In the rows, zero is written as 128.
Known rows, with every step that occurs
kugir butege tebe fogil: [135 136  96 124 161 148 104 120 134 139 136 117 120  77 162 166 152 125
 148 129 142 131  96 128 127 168  94]
kugir butege tebe fogil kedolo: [149 144 127 141 156 135 113 125  93 135 129 115 114  72 130 138 152 116
 118 143 168 120  98 134 124 188  88]
fogil tebe sakin kedolo kugir: [152 113 178 140 153  86 155 133 104 108 114 114 119 194 132 115 132 104
 133 100 103 168 132 124 121 142 159]
kedolo kugir: [ 64 123 116 142 104 141 120 129 122 117 143 138 118 152 119 140 109 129
 130 111 108 135 166 129 157  82 142]
duve butege kugir: [ 67 145  60 161 102 168 109 133 185 124 139 141 154 128 128  99 127 182
 103  89 141 126 147 137 141 136 150]
kugir kedolo: [ 86 110 123 147 129 121 146 128 155 135 126 154 126 129 116 144 124 136
 100 131 118 113 125 131 154   9 117]
fogil tebe butege: [ 91 140 116 154 109 113 155 141 174 117 126 125 137 147 210 118 156 137
 123 136 118 178 122 106 106 188 127]
sobek kedolo: [ 99 124 115 103 103 101 144 136 138 130 122 145 125 129 146 111 101 118
  87 118 130  95 140 130 143 112 122]
sobek kedolo kugir butege tebe sakin: [142 112 128  86 133 107  97 104 113 127 136 122 124 118 130 114 110  93
 143 125  92 130 142 124 164 171 127]
tebe butege: [ 82 139 110 169 107 121 132 133 179 128 138 128 127 134 199 131 146 147
  92 148 121 144 131 140 117 160 132]
fogil kedolo sobek: [161 137 181 155  96  99 152 145  71 132 118 140 128 133  65 107  93 105
  98 135 155 105 123 134 134 128  94]
fogil tebe: [116 131 116 142 117 132 155 143 121 115 116 139 131 145 164 122 146 119
 140 111 128 167 123 103 124 120 129]
kedolo fogil tebe butege: [144 134 134  91  96 131 153 144 140 122 124 122 130 137 172 127 152 140
 183 160 129 168 114  97  72 193 134]
sakin kedolo: [120 141 153 174 137 103 142 134 136 123 112 126 119 150 164 123 134 118
  98 117 136 103 116 164 112  75 144]
sakin kedolo sobek: [162 138 189 155 122  78 154 140 110 133 107 130 135 153 113 126  97  98
 105 115 138  92 108 152 122 101 119]
butege tebe sakin: [196 118 111 152 165 148  97 134 127 123 132 124 124 142 132 121 172 122
 143 146 116 166 129 148 116 148 114]
tebe fogil kedolo: [125 130 131 140 137 119 149 147  98 128 129 129 109 118 104 133 123 138
  79 133 174 111 123 135 115 153 103]
fogil tebe butege kugir kedolo: [100 124  82 153 116 143 154 121 196 142 126 140 156 137 190 122 149 172
  93 130 108 171 133  99 123  97 144]
sobek kedolo kugir: [ 63 115 123  90  95 104 136 129 125 121 136 145 122 145 119 117  77 120
 105 107 109  94 176 121 174  91 139]
sobek kedolo fogil: [150 118 134  46  89 125 137 142 109 130 123 147 117 121 112 126  95 117
 144 140 143  81 136 120 102 109 134]
tebe sakin kedolo: [177 120 167 168 158  86 138 133 132 127 112 119 117 168 151 121 146 114
  90 124 125 134 112 165 101 126 149]
kugir kedolo fogil tebe butege: [127 114 131  87 113 121 168 135 158 133 120 136 136 129 143 147 147 144
 167 168 121 152 106  90  92 114 130]
sakin kedolo kugir butege: [ 62 140 169 155 114  92 127 105 123 124 124 120 114 133 153 148 105 105
 113 100 110 104 122 145 155  78 158]
fogil tebe sakin kedolo kugir butege: [133 119 182 132 139  63 148 114 102 118 112 110 125 161 161 129 128  90
 138  96  97 165 106 114 131 156 160]
butege tebe fogil kedolo: [171 138 113 147 168 157 120 146  91 125 129 118 112 106 101 125 155 127
 115 146 175 120 127 141 111 174  87]
fogil kedolo kugir butege: [ 57 139 157 160  92 110 121 116  83 122 135 129 115 112 107 129  99 108
 111 124 127 118 135 126 167 102 135]
sobek kedolo fogil tebe butege: [142 126 136  46  83 100 166 143 142 124 118 130 137 131 174 107 123 131
 158 157 131 132 121  89  78 212 140]

Rows
[ 88 131 118  92 110 126  99 105 121 129 136 128 126 102 143 124 101  94
 146 116 103 105 150 122 178 120 126] : sobek kedolo kugir butege tebe
[ 37 124 130  86  83  85 129 106 127 128 131 140 121 111 142 135  71 106
 109 105 104  95 148 111 180 102 145] : sobek kedolo kugir butege
[ 85 132 162 160 128 114 132 128 121 116 126 124 114 168 127 130 112 116
 112 105 119 107 149 153 143  62 158] : sakin kedolo kugir
[106 118  77 150 122 166 128 120 162 147 130 158 140 127 130 140 124 165
  86 118 118 124 148 129 147   4 135] : butege kugir kedolo
[152 130  88 122 172 173 113 139 134 127 137 121 120 109 139 149 154 138
 142 132 148 135 127 136 117 155  95] : butege tebe fogil
[104 146 142 167 119 148  94 113  77 122 137 119 116 102 106 117 130 101
 144 132 124 128 143 131 163 118 124] : fogil kedolo kugir butege tebe
[189 152 129 117 111 149 145 133 143 129 116 113 141 148 198 114 155 152
 146 140 133 154 121 120  45 173 175] : sakin kedolo fogil tebe butege kugir
[141 122  92 105 103 163 124 120 175 153 139 143 141 115 140 152 131 187
 128 168 120 124 137 124  92  75 149] : tebe butege kugir kedolo fogil
[ 71 130 144 123 119 100 134 120  85 129 141 122 107  99  95 150  94 124
 103 117 147 109 129 117 152 160 121] : tebe fogil kedolo kugir butege
[242 131 172 107 166 124 100 117 100 133 112 101 117 114 137 137 167  97
 189 157 126 131  77 155  73 159 140] : kugir butege tebe sakin kedolo fogil
[103 121  78  91 106 177 123 130 177 137 134 152 152 111  65 126 116 193
 145 120 140 102 135 119 126  59 151] : duve butege kugir kedolo fogil
[122 122 116 143 101 120 143 120 182 157 135 146 161 126 124 137  98 162
  82 143 112 126 131 127 138  92 114] : tebe butege kugir kedolo sobek
[163 136 138 171 179 111 106 135 174 112 117 102 143 154 125  79 170 137
 128 118 140 126 101 172 114 186 133] : duve butege tebe sakin kedolo
[185 124 150 157 178 137  99 123 115 113 130 104 116 172 122 117 152 106
 139 124 102 146 145 162 127 125 142] : butege tebe sakin kedolo kugir
[176 109  96  79 115 182 147 132 117 139 119 152 144 125 104 142 133 150
 169 126 125 150 130  85 100  34 144] : butege kugir kedolo fogil tebe
[ 86 127  77 163 114 142 132 115 210 150 138 142 148 125 174 138 136 182
  67 147 112 136 143 132 129  72 140] : tebe butege kugir kedolo
[125 106 153 124 115  97 158 131 136 145 121 156 138 130  67 151  84 119
 113 131 120 102 112 125 160  28  92] : kugir kedolo sobek
[213 131 153 109 168 135 102 142 147 115 118 103 135 142  84  93 167 138
 195 142 148 116  96 161  80 192 141] : duve butege tebe sakin kedolo fogil
[120 136 142 130 170 128 106 110 124 127 133  99 114 107 146 162 132 111
 143 108 129 106 116 145 138 144 128] : sakin kedolo kugir butege tebe fogil
[ 94 139 108 143 124 163  81 105 119 120 144 122 122 108 142 146 133 112
 171 119 101 137 142 126 167 110 129] : kedolo kugir butege tebe
[ 79 131 147 165 101 131 128 134  84 113 137 135 108 146  80 109 106 124
 102 126 135 118 165 131 153  88 133] : fogil kedolo kugir
[153 104 131  74 124 136 163 138 114 130 112 149 130 130 100 148 133 120
 181 142 127 140 110  87 110  47 126] : kugir kedolo fogil tebe
[128 128 142 155 170 121 100 129 161 106 130 100 138 167  88  87 144 135
 145 107 119 127 138 165 146 176 148] : duve butege tebe sakin kedolo kugir
[137 133 125 136 160 167 110 135  83 120 143 114 110 121  69 128 134 129
 133 132 155 123 161 133 139 162 101] : butege tebe fogil kedolo kugir
[117 146  77 159 102 154 137 129 169 130 132 130 152 143 217 107 153 167
 107 124 119 188 141 105  98 177 155] : fogil tebe butege kugir
[193 140 160 121 145 114 127 128  73 145 122 118 133  75  82 139 112  97
 131 148 169 107  86 128 134 207  62] : kugir butege tebe fogil kedolo sobek
[160 127 157 155 142 132  92 110  69 125 134 114 115 120 102 111 142  96
 138 147 115 152 132 137 150 169 125] : fogil kedolo kugir butege tebe sakin
[105 131 100 104 152 159  96 113 121 129 149 116 118  92 134 168 125 124
 164 116 120 132 132 120 156 162 111] : kedolo kugir butege tebe fogil
[158 142 146 120 147 119 129 152 116 125 129 116 147 104  25  96 110 137
 131 125 192  95 106 135 136 246  68] : duve butege tebe fogil kedolo sobek
[230  93 105  66 139 164 147 132 111 144 118 147 144 143  94 132 144 150
 164 134 115 175 124  90  87  81 146] : butege kugir kedolo fogil tebe sakin
[ 98 123 108  55 141 121 111 113 126 134 142 121 122  88 131 146  96 113
 136 111 124  96 140 114 166 181 110] : sobek kedolo kugir butege tebe fogil
